Each row was made from one walk, in order. Every step used is in the known rows, and no mark comes twice. Write each row's walk.
Known rows
liga, buko, temap, razupe: [-2.32  0.50  1.09 -0.15  1.41 -1.06  0.77 -2.01  0.05  1.01  0.91 -0.39
 -0.14 -1.92  3.57  2.00 -3.14  0.29  0.87 -0.23  0.82]
liga, buko, temap, kebu, lagog: [ 0.53 -0.84  1.57 -0.71 -3.45 -0.28  0.72 -1.82  1.18 -0.97  2.44  1.22
 -1.16  0.36 -3.41  4.63 -0.41  0.28  2.47  1.89  1.16]
toton, razupe, liga, buko: [-2.41  0.67  0.37 -0.24  0.07 -2.75 -0.40  1.78 -1.81  0.27 -1.03 -1.95
 -1.34 -2.29  2.22  1.02 -1.77  1.48  1.88 -0.64  1.41]
kebu, lagog: [-0.18 -0.05  1.64  0.78  0.98 -2.00 -0.63  1.24 -1.32 -1.37  0.98  2.66
  0.76  0.50 -3.86  3.07  4.18  0.66  2.97  2.47  0.94]
razupe, temap: [-2.26  0.67  2.22  2.20  4.83 -1.75 -1.12  3.61 -1.13  2.13  0.83  1.23
  0.40 -0.06 -0.58  2.15  1.38  1.07  0.66  0.63 -0.74]
buko, temap, lagog: [-1.57 -0.39  2.81  2.18  0.59  0.92  0.50  2.91 -1.70 -0.37  2.61  1.40
  1.84  1.90  0.88  2.13  1.28  0.98  2.87  2.18  0.11]
lagog, temap, razupe, liga, buko: [-2.84  1.65 -0.60  2.60 -1.47  0.39 -1.48 -1.74 -1.34  1.92 -1.12 -1.97
 -0.06 -1.16  3.78  0.79 -2.53  0.12  0.92 -1.72  2.81]
temap, kebu: [-1.02  0.01  1.55 -0.74  1.48 -2.17  0.15  2.46 -0.22  1.74  1.38  1.09
 -0.77  0.85 -3.35  1.84 -0.94  2.01  0.91  4.00  1.89]
razupe, liga, buko: [-1.21  1.13  0.32 -1.17  0.10 -1.53  0.02  2.72 -1.99  0.56 -1.02 -0.53
 -1.95 -1.96 -1.77  1.66 -1.09  1.31  1.51  0.21  1.46]
buko, temap: [-1.48  1.31  2.84  1.55  4.02 -0.98  0.63  1.01 -0.28  1.34  1.05  1.27
  0.87  0.41 -1.70  1.77 -0.58  1.27  2.20  1.23  0.15]
lagog, temap: [-1.95  1.97  1.38  3.17  4.79  0.65 -0.85  0.13 -0.86  2.54 -0.37  0.58
  1.75  1.52 -0.48  1.79  0.32 -0.31  0.90  0.42  2.43]
toton, razupe, liga: [-2.88  1.38  1.49  1.79  0.75 -3.46 -1.30  3.25 -1.68  0.94 -0.63 -1.02
  0.32 -0.49  1.06 -0.13  0.37  2.32  3.02  0.93  0.66]
razupe, temap, liga, buko: [-2.09  0.33  0.17  1.12  4.96 -0.39 -0.22  4.23 -1.79  0.44  1.22  0.63
 -1.98 -1.84  0.93  2.68 -2.54  2.03 -0.34 -2.00  0.68]
liga, buko, temap, kebu: [-0.73  0.16  1.57 -1.58 -0.19 -0.19  1.39 -0.20  1.05  1.32  1.76  0.28
 -1.68 -0.23 -1.79  3.13 -3.75  0.78  0.86  1.67  1.18]
liga, razupe, lagog, temap, kebu: [-1.28  0.89  1.46  2.37 -5.63  2.30 -0.86 -0.39  1.26  1.30  2.04 -1.99
  1.25  4.51  1.41  1.87 -1.47  0.96 -0.25  0.16  2.08]
kebu, lagog, temap: [-0.58  1.10  1.43  4.10  1.57  0.39 -1.77 -0.87 -1.07  0.02  0.51  1.71
  2.28  2.28 -1.92  3.38  3.26 -0.90  2.56  1.09  2.37]
temap, kebu, lagog: [ 0.50 -1.04  1.77  0.03 -2.41 -1.86 -0.53  0.78  0.07 -0.38  2.13  2.28
 -0.15  1.29 -4.84  3.41  2.52  1.39  2.57  4.47  1.75]
temap, liga: [-1.68  0.70  1.00  0.51  5.45 -1.45  0.14  5.00 -2.03 -0.43  0.65  1.89
 -0.32  0.15 -1.56  1.07 -0.99  3.49  1.35  0.67  2.08]
toton, razupe, lagog, temap, liga: [-2.77  1.61  1.13  5.06  2.70  1.85 -1.71  5.21 -1.36 -0.36  0.77 -1.54
  2.17  0.94  5.57  0.33 -0.31  1.72  1.20 -2.76  1.26]

Write each row's walk
[-1.17  1.75  1.35  0.61  0.01 -0.41  0.74  1.46 -0.80  0.17 -0.20 -0.67
 -1.30 -1.43 -1.37  2.01 -2.43  1.41  2.46 -0.50  0.29]
razupe, liga, buko, temap
[-2.26 -0.81  2.29  2.59  2.30  0.38 -1.20  4.94 -2.76  0.68  2.92  1.39
  1.22  1.22  2.25  2.23  3.28  0.63  1.41  1.44 -0.44]
razupe, temap, lagog
[-3.10  2.25  0.63  4.76 -1.05 -0.32 -2.05  0.08 -1.21  2.37 -0.88 -1.01
  1.62  0.70  3.09 -0.45 -0.54  1.47  2.17 -0.34  2.17]
lagog, temap, razupe, liga
[-2.58 -0.42  1.39  1.90 -3.22  0.21 -0.12  2.38 -1.82 -1.30  1.54 -1.81
  0.36 -0.15  5.61  1.62 -0.74  0.88  3.76 -0.82 -0.03]
toton, razupe, liga, buko, temap, lagog
[-1.23  1.31 -0.21  1.95  2.89  3.52 -0.46  4.19 -1.57 -0.48  0.56 -0.89
 -0.48 -0.55  2.73  2.28 -1.31  0.41 -0.67 -3.04  2.22]
razupe, lagog, temap, liga, buko
[-3.68  0.58  2.28  3.36  5.20 -2.81 -1.61  2.41 -0.97  2.28  1.40 -0.22
  1.35 -0.37  3.60  1.55  0.97  0.99  1.00 -0.24 -0.92]
toton, razupe, temap
[-0.84 -1.08  2.01  2.26 -7.47 -2.19 -1.43 -1.44  1.35  0.10  3.82  0.96
  0.14  3.64 -1.52  3.93  0.77  2.12  1.69  1.57  0.59]
liga, razupe, temap, kebu, lagog
[-3.63 -1.21  2.29  3.94  1.76 -0.91 -1.88  3.98 -2.45  1.17  2.82  0.02
  2.14  1.00  6.19  1.59  2.57  0.57  2.04  0.70 -0.68]
toton, razupe, temap, lagog
[-0.78  0.98  1.67  2.50 -0.34  2.96 -1.08  3.36  0.36  1.80  1.41 -0.71
  1.09  2.08 -0.04  1.95  0.60  0.18  0.17  1.20  1.34]
razupe, lagog, temap, kebu
[-0.81  1.17  0.62  4.73  2.80  0.84 -1.51  1.66 -1.47 -1.21  1.13  2.08
  1.64  2.59 -1.35  2.71  2.07  1.57  2.78 -0.54  3.05]
kebu, lagog, temap, liga
[-0.53  0.78  1.39 -0.11 -3.76 -0.40  0.81  1.35  0.70  0.89  0.54 -0.75
 -2.50 -0.12 -2.28  2.40 -3.88  2.21  2.12  0.66  0.80]
razupe, liga, buko, temap, kebu
[-2.66  1.93  0.32  4.36  1.19  1.08 -0.69 -0.67 -0.65  0.97  1.05 -0.50
  1.01  4.24  1.89  1.10 -3.52  2.76  0.71 -1.81  3.98]
lagog, temap, liga, razupe
[-2.00  1.70  1.38  3.48 -2.75  2.45 -0.93 -0.10 -0.24  0.84  0.94 -2.02
  2.08  3.33  3.05  1.37  0.13  0.13  0.06 -1.41  1.62]
liga, razupe, lagog, temap
[-2.07  0.20  2.04  0.67  1.98 -1.46 -0.75  4.94 -1.21 -0.09  0.88 -0.99
  1.47 -0.56  3.49  0.59  2.15  0.88  1.29  0.56 -0.58]
toton, razupe, lagog
[-2.06  1.99  0.71  3.97  6.00  1.33 -0.83  2.98 -1.66  1.14  0.21  0.82
  0.91  1.74  0.44  1.21 -1.62  1.92  1.00 -0.78  3.20]
lagog, temap, liga
[-1.36  0.82 -0.51  3.30 -4.73  0.15 -2.09 -2.86 -1.04 -0.76 -0.38 -0.82
  0.69 -0.50  2.33  2.37  0.56 -0.57  2.80 -1.32  2.40]
kebu, lagog, temap, razupe, liga, buko
[-1.33  1.18  1.54 -0.18  3.61 -0.13  1.31  0.11 -0.24  0.86  0.63  0.15
 -0.80 -1.14 -0.29  2.80 -2.11 -0.13  1.19  0.09  0.55]
liga, buko, temap
[-2.25  1.26  1.73  2.88 -0.99 -0.60  0.94  0.50  0.10 -0.55  1.96  0.19
  0.09  3.18  0.93  1.11 -4.20  4.40  2.12 -1.04  1.57]
buko, temap, liga, razupe
[-0.59 -0.44  1.46  1.45 -7.35 -1.81 -0.57 -1.16  0.85 -1.20  1.74 -0.80
 -0.90 -0.11  0.06  3.06 -1.45  1.53  4.49  0.25  0.42]
toton, razupe, liga, buko, temap, kebu, lagog
[ 0.36 -0.41  2.86  1.99 -3.00 -1.05  0.19  0.07  1.48 -0.77  2.75  2.36
  0.56  2.16 -4.45  3.59  1.11  1.33  3.65  3.11  0.70]
buko, temap, kebu, lagog
[-2.57  0.96  0.75  1.44 -1.24 -3.03 -1.12  2.04 -1.68  0.56 -0.38 -0.07
  0.40 -0.97  0.87 -0.59 -0.32  3.11  2.23  1.37  0.69]
temap, razupe, liga
[-1.63  1.32  0.59  5.89 -3.99 -0.32 -2.99 -1.68 -1.12 -0.29 -0.10  0.34
  2.32  1.32  1.20  1.36  2.44  0.85  3.82 -0.06  1.94]
kebu, lagog, temap, razupe, liga
[-2.77  0.91  2.12  2.22  1.42 -1.43  0.26 -0.74 -0.07  1.24  1.26  0.59
  1.55 -0.40  2.58  0.71 -1.24  1.66  1.91  1.12  0.27]
buko, temap, razupe
[-1.39  1.94  1.65  3.36  2.96  2.66 -1.16  3.20 -1.02  1.22  0.31 -0.54
  2.02  1.25  0.66  1.66  1.91 -0.64  0.34 -0.65  0.60]
razupe, lagog, temap
[-0.98  0.54  2.74  0.66  0.25 -0.53  0.91  1.34  1.06  1.97  2.14  1.20
 -0.10  1.48 -2.63  2.11 -1.83  2.05  2.03  2.94  0.87]
buko, temap, kebu
[-1.62  1.76  0.97  4.69  2.64  3.08 -1.15  5.83 -1.66 -0.14  0.86  0.20
  1.54  1.29  1.58  0.98  0.04  1.67  0.66 -2.05  1.58]
razupe, lagog, temap, liga
